Each row comes from the steps of one walk. Every step used is in the known rows, and no mark comes twice. Write the walk behind each row, first mark first.
In the rows, 128 means zero.
Known rows
ludisod/ritekef/faruz/guzi/sifa/natek: [112 116 171  98 117 128 156 119  74 131 119  64 146 137  50 122  61 160
  97 184  68 120  46 133  59 146  92 133 154 147 111 120 117 166 142  40
  98 130 127 122 146 169 129]
ludisod/ritekef/sifa/faruz/guzi: [148  86 183 156  73 129 145 121  71 115 108  78 149 119 116 114  68 147
  79 170  72 135  44 155  43 143  98 144 187 123 132 116 152 155 155  89
  96 132 105 149 145 165 128]
ritekef/sifa/guzi: [ 93  94 161 139 103 108 138 108 111 101 104  66 189 119 103 106 103 153
  94 152  98 145  64 130 103 156 114 107 152 109 161 112 150 151 162  97
 118 132 140 148 115 148 147]
guzi/faruz/ritekef/natek: [117  86 134 106 132 107 139 135 126 135 118 105 132  85  73 134  72 158
  83 212  86 167  81 133 125 163  68 128 160 123 139  96 139 142 153 102
 128 130 156 158  92 168 110]
faruz/guzi: [126 101 133 128 117 105 154 108 104 118 107  85 162 142 104 107 104 136
  96 162 107 135  83 128 102 148 113 128 165 124 146 116 143 150 163 106
 131 121 144 129 141 149 123]
natek/guzi/faruz/ritekef: [ 91  76 147 119 133 124 131 106 126 141 134 103 143 111  76 106  86 180
  76 201  92 135  73 143 120 144  75 132 155 124 135 107 142 144 149  89
 121 106 163 152 122 170 109]
natek/sifa/faruz: [113 103 162 158 129 114 116 114  73 118 133 127 148 119 128 122 120 145
  80 160 106 141  86 175 103 144  70 144 190 137 153 111 143 154 147 108
 105 145 125 143 137 174 125]
guzi/faruz/ritekef: [ 97  94 132 121 140 117 133 111 107 123 125 104 159 100  80 125  89 173
  88 194  97 149  83 133 124 147  72 129 142 124 147 100 150 150 148 127
 129 120 156 142 105 161 108]
natek/guzi/sifa/bofi: [ 68  98 166 120 168 101  93 103 114 130 146 101 171 117  93 119 111 152
  90 166 103 130  73 143 126 118 109 126 175 130 139 119 142 177 160  58
  91 126 150 119 117 178 140]
sifa/natek/guzi/faruz: [ 90  84 161  93 119 116 132  96 114 119 125  95 161 105  79 110  97 152
  87 183  83 134  72 172 128 146  88 126 187 130 133 102 129 141 136  68
 140 119 159 137 128 170 118]
faruz/guzi/natek/sifa/bofi: [117  85 156 160 170  94 116 109  92 113 116 111 160 122 117 116 125 142
  84 181  80 145  51 157 110 147 120 121 152 141 155 103 157 160 174 101
 107  76 135 123 124 220 138]
sifa/ritekef/faruz: [120  96 155 115 158 122 109 118  81 118 141 110 140 103  98 115 129 148
 109 179 107 143  88 120  68 139  78 126 155 142 126 109 108 154 134  90
 109 145 122 118 121 138 125]
sifa/natek/guzi/faruz/ritekef: [ 83  85 155  90 114 129 136  95 124 134 115  98 170 111  76 108  94 188
  79 204  67 133  49 162 124 151  74 128 169 123 131 111 140 143 126  68
 141  96 164 153 127 172 115]
ritekef/natek: [125  98 152 116 125 104 135 139 120 120 127  94 141 105 109 122 102 125
  94 165 112 169 113 128 119 160  91 131 178 123 141 106 148 151 159  93
 113 148 142 146 109 146 123]
ritekef/faruz/guzi/natek/sifa: [134  89 166 144 159  94 133 127  66 137 116 104 109 135  71 100  94 133
  93 192  97 129  65 156  83 158  94 131 147 152 135 110 132 151 165  70
 107 121 130 141 132 198 123]
sifa/faruz/guzi/natek: [148  97 177 152 127  73 131 101  69 127 109  97 158 124  72  97 101 138
  91 174 109 134  67 150  87 147  97 136 188 123 131 117 158 165 152  68
 138 122 129 130 133 180 120]
guzi/faruz/ritekef/natek/sifa: [105  82 131 119 141 117 144 137 119 141 113 130 116  90  99 133  79 162
  76 216  71 166  79 155 119 165  63 136 155 132 150  92 128 130 158 114
 103 125 149 164 102 192 116]
ritekef/guzi/natek/sifa: [120 107 161 143 155  96 118 105 112 123 136 108 144 131  78 113 112 116
  81 154 105 138  75 142 123 168  94 119 153 131 143 103 156 147 185  91
 112 136 157 140 113 178 128]
faruz/ritekef/natek/sifa: [109  94 138 132 138 126 144 141 123 144 114 128 135 116 127 127  96 156
  72 200  80 165  78 148 110 164  74 129 147 131 149 112 147 141 161 103
  97 124 145 165 114 169 125]
ludisod/ritekef/sifa: [123  90 179 149 105 144 131 131  88 113 134  69 151 116 126 126  85 138
  86 159  91 146  73 128  85 147 106 137 147 128 135 108 166 152 163 103
  81 132 132 155 117 149 131]
ritekef/sifa: [106  96 153 128 107 105 120 122  89 111 119  78 154 120 123 121  96 121
  94 147 111 150  85 141 108 144 107 125 167 124 152 112 151 150 166 109
 109 151 146 142 108 140 136]
ludisod/ritekef/faruz/guzi/sifa: [126 112 173 126 136 126 153 128  77 138 134  70 122 140  50 122  51 158
  91 185  94 121  66 118  56 140  94 140 139 146 116 118 123 171 158  58
  79 134 125 127 130 162 122]
ritekef/natek/sifa: [118  95 143 130 137 114 134 141 112 123 125 116 134 114 138 129 106 122
  80 172  95 162  99 158 118 169  82 134 174 134 149 105 137 139 169  98
  96 142 141 153 117 170 131]
ritekef/guzi/sifa/bofi: [ 76 125 152 104 151  93  89  98 128 102 151  95 180 117  70 141 107 135
  99 136 110 142  70 113 126 136 108 105 171 122 152 115 138 179 182  91
 106 157 159 108 106 162 141]
ludisod/ritekef/guzi: [130 117 174 132 117 150 131 119 129 108 152  83 163 129  80 124  97 141
  85 145  98 140  76 106 101 153 100 124 154 124 137 109 163 161 172 105
  97 129 145 141 124 130 118]
ritekef/guzi/natek: [127 114 172 127 141  86 117 106 118 124 143  92 162 128  51 107 100 116
  96 153 118 140  79 110 130 165 102 114 159 124 137 108 166 158 176  82
 135 136 165 135 103 155 122]
ludisod/ritekef/faruz/guzi: [144 101 173 130 124 151 149 136  87 118 131  74 126 142  70 111  80 158
  96 181  90 134  70 117  59 150  95 134 148 148 129 116 132 167 150  77
  90 106 118 142 137 162 116]
faruz/ritekef: [ 98 107 138 135 135 128 137 113 118 125 126 103 171 133 108 118 115 168
  89 176 108 152  81 115 115 149  85 125 142 124 149 121 162 160 150 110
 123 112 154 145 114 135 120]
ludisod/ritekef/natek/guzi/sifa: [116  95 186 123 137 125 139 136 120 158 144  90 131 114  78 116  56 148
  67 194  83 137  87 134  92 142  93 151 164 134 105 114 143 156 155  26
  58 138 138 161 116 159 129]
natek/guzi/sifa: [ 87 102 154 121 152  96 129 101 107 143 143  92 155 129  83 106  91 146
  80 167 118 122  90 141 118 127  99 141 160 128 127 121 138 161 161  53
  95 146 157 134 117 149 132]

Write each row's walk
[111  93 150 128 168 129 113 120  83 128 143 128 124 105 120 118 129 148
  95 189  94 138  78 147  72 142  70 131 148 153 132 103 102 137 135 102
  85 145 117 125 132 164 130] -> natek/sifa/ritekef/faruz
[140  95 153 148 142  80 152 108  89 124 109  88 159 137  81 100  97 128
  96 176 108 138  81 128 108 155 113 129 154 127 137 112 163 155 166  78
 133 106 149 129 123 169 123] -> faruz/guzi/natek
[114 113 144 112 133 117 120  97 129 112 138 109 176 105  95 120 130 139
  97 156  97 137  82 113  94 144  95 114 168 121 135 116 125 141 160 100
 123 154 149 114 125 126 134] -> sifa/ritekef/guzi
[ 77 131 147  99 126  93 138 101  83 117 123  78 189 127  90 133  95 137
  98 147 103 137  79 150 124 146  94 124 167 128 131 116 137 161 139  72
 129 151 158 111 119 148 138] -> guzi/sifa/natek
[ 93 109 148 163 131 127 143 112 119 112 114 105 180 129 119 108 128 158
  86 157  93 147  79 149 120 160  97 113 139 126 162 109 141 147 161 116
 106 115 138 145 130 178 135] -> natek/sifa/guzi
[ 79 138 150  87 113  95 130  91 122 115 131  77 182 132  58 133  82 129
  98 139  95 129  67 134 121 158  93 110 180 122 134 121 130 160 167  58
 136 173 166 114 124 140 140] -> ritekef/guzi/sifa/natek
[151  86 185 160 158 138 143 139  68 137 130  96 104 137  73 105  80 151
  82 203  73 130  51 146  65 159  92 142 124 158 123 108 141 155 161  61
  75  93 116 149 134 207 117] -> ludisod/ritekef/faruz/guzi/natek/sifa
[133  91 148 159 150  88 145 111  79 131 108 101 141 141 108 104  98 126
  80 185  93 131  69 157 108 156 109 132 142 138 140 108 152 142 174  89
 115 107 144 135 133 194 127] -> faruz/guzi/natek/sifa
[ 98 100 148 146 133 127 156 135 150 142  97 118 167 116  96 111 108 187
  79 200  65 162  63 137 106 176  80 107 139 119 155 116 143 140 157 102
  99 102 141 169 119 181 133] -> faruz/ritekef/natek/sifa/guzi
[ 80  89 149  94  93 116 139 109  95 116  98  78 166  91  94 131  82 160
  92 193  56 146  42 163 113 158  74 117 162 117 144 102 138 139 141 104
 138 126 155 146 104 169 132] -> guzi/faruz/ritekef/sifa/natek
[ 91 107 176 127 134  93 114 101  86 146 142 108 157 122  77 109  91 152
  76 168 115 118  79 164 103 126  75 146 201 129 121 122 140 162 141  41
  99 166 142 132 130 162 127] -> natek/guzi/sifa/faruz
[142 111 194 140 135 126 122 114 119 119 154  86 160 125  50 119  90 137
  87 157  97 140  70 101 106 164 100 122 145 126 127 107 175 161 175  74
 106 117 148 145 110 155 117] -> ludisod/ritekef/guzi/natek
[ 95  97 162 111 141  89 135 131 128 150 135  96 136 118  79 111  66 128
  80 181 101 137  98 146 112 142  95 136 183 124 118 117 131 149 164  33
  94 163 154 147 114 159 134] -> ritekef/natek/guzi/sifa
[106  81 155 111 128 123 132 133 153 158 123 114 139 119  88 100  92 166
  77 202  84 154  75 123 104 158  81 133 169 121 129 122 156 151 152  61
 110 117 153 170 117 149 121] -> faruz/ritekef/natek/guzi
[ 95 131 143 102 136  92 120 102 121 121 144  83 165 133  54 128  83 124
  94 140 121 130  92 115 124 147  96 121 160 120 137 119 135 160 182  82
 117 182 164 118 112 134 133] -> ritekef/guzi/sifa
[114  96 186 156 102 146 139 119 114 105 113  63 182 113  96 114  95 171
  84 163  73 147  57 129  84 153 109 115 139 115 143 106 166 153 158  97
  91 108 123 155 117 157 141] -> ludisod/ritekef/sifa/guzi
[138 101 149 142 102 103 138 105  82 115 114 101 163 125  95 106 106 149
  92 161 108 134  76 148  84 143  92 138 202 121 142 117 145 158 150  84
 132 134 133 130 146 155 119] -> sifa/faruz/guzi
[ 91  92 158 112 139 102 134 125 139 175 129 106 143 121  69 110  66 165
  73 209  84 141  77 134 104 149  80 135 160 119 118 125 143 153 157  33
  90 142 156 162 107 154 132] -> faruz/ritekef/natek/guzi/sifa
[ 73 118 153 121 167  88  95 106  97 108 144 101 183 113 105 139 112 140
 100 154 113 148  86 134 128 126 108 125 169 132 152 107 146 177 155  98
  96 138 146 106 108 166 141] -> guzi/sifa/bofi
[111  99 176 140  92  97 108 114  69 112 121  94 152 108 115 117 103 130
  93 150 112 143  79 159  87 140  80 135 204 119 150 113 148 154 150  97
 118 168 130 142 117 151 132] -> ritekef/sifa/faruz
[129 109 186 125 137 158 122 137  89 118 158  86 125 124  80 122  97 160
  96 171 106 146  85 119  79 150  88 139 142 150 132 109 147 170 142  85
  84 129 120 145 124 150 110] -> ludisod/ritekef/faruz
[123  99 126 112 140  73 147 118 100 147 106  97 148  96  97 123  71 126
  90 200  75 144  79 127  68 140 101 136 161 126 110 113  95 139 164  61
 108 160 134 109 125 154 143] -> faruz/guzi/sifa/ritekef/natek
[136  96 172 127 146  90 135 122  77 126 120  80 128 134  34  97  86 133
 103 189 116 138  75 126  87 155 105 125 154 144 134 114 136 155 155  60
 123 119 137 132 122 176 116] -> ritekef/faruz/guzi/natek
[ 93  59 156 118 118 120 128 113 112 142 116  91 134 100  90 110  62 172
  74 210  74 133  54 156 104 139  83 132 153 119 141 109 143 135 158  90
 111 127 155 165 110 177 125] -> natek/guzi/faruz/ritekef/sifa
[124 112 188 151 136  92 103 104  92 127 136 127 146 115  64 116 107 127
  78 159 106 135  63 165 109 165  78 127 191 128 141 113 151 151 169  78
 117 155 140 141 125 190 122] -> ritekef/guzi/natek/sifa/faruz
[158  94 192 145 146 122 143 137  68 135 136  78 120 129  44 102  77 154
  94 195  93 134  62 114  65 160 101 135 137 152 121 110 153 167 151  63
  93 100 120 141 127 181 110] -> ludisod/ritekef/faruz/guzi/natek
[122  61 154 105 146 107 126 117 119 136 128 119 123  62  98 112  90 145
  83 217  75 150  87 154  97 141  83 139 180 127 115  94 102 125 145  68
 107 137 138 143 121 171 125] -> sifa/ritekef/natek/guzi/faruz
[119  97 174 169 152 105 119 111  72 145 125 135 152 117  92 111 110 164
  69 195  94 142  56 167 105 154  56 133 162 132 142 117 167 156 145  85
 109 112 132 154 124 194 118] -> guzi/natek/sifa/faruz/ritekef
[125  95 204 133 119 120 129 131 103 161 147 108 134 102  65 114  56 162
  67 189  81 132  79 158  72 137  74 158 204 131 103 117 138 165 150  21
  64 155 122 158 130 172 124] -> ludisod/ritekef/natek/guzi/sifa/faruz
[127  99 176 159 126 156 155 144 131 119 118 104 154 109 108 119  99 169
  72 182  58 164  70 134  88 175  97 123 145 127 145 101 148 151 159  95
  71 102 119 168 125 189 136] -> ludisod/ritekef/natek/sifa/guzi
[121  81 178 140 176 100 103 129  79 116 124 113 123 126  79 110 114 140
  99 184  90 142  51 152  89 152 100 119 157 155 150 106 136 165 162  85
 104  99 124 128 121 225 134] -> ritekef/faruz/guzi/natek/sifa/bofi
[143 111 204 164 134 130 119 116  90 127 150 114 142 116  68 121  95 141
  65 161  78 130  49 159  85 163  77 139 169 137 126 108 161 162 167  74
  88 127 125 155 134 194 120] -> ludisod/ritekef/guzi/natek/sifa/faruz
[ 91  91 145 146 138 113 135 105 107 102 114 111 165  99  92 120 107 169
  83 183  87 148  75 163 125 156  88 120 140 129 166  86 124 140 160 125
 112 113 142 135 124 201 128] -> natek/sifa/guzi/faruz
[139  98 162 147 134 148 141 154 110 127 138 113 121 112 137 135  92 137
  74 182  75 164  87 145  98 165  87 142 153 140 132 101 150 145 157 101
  65 124 124 167 121 173 124] -> ludisod/ritekef/natek/sifa
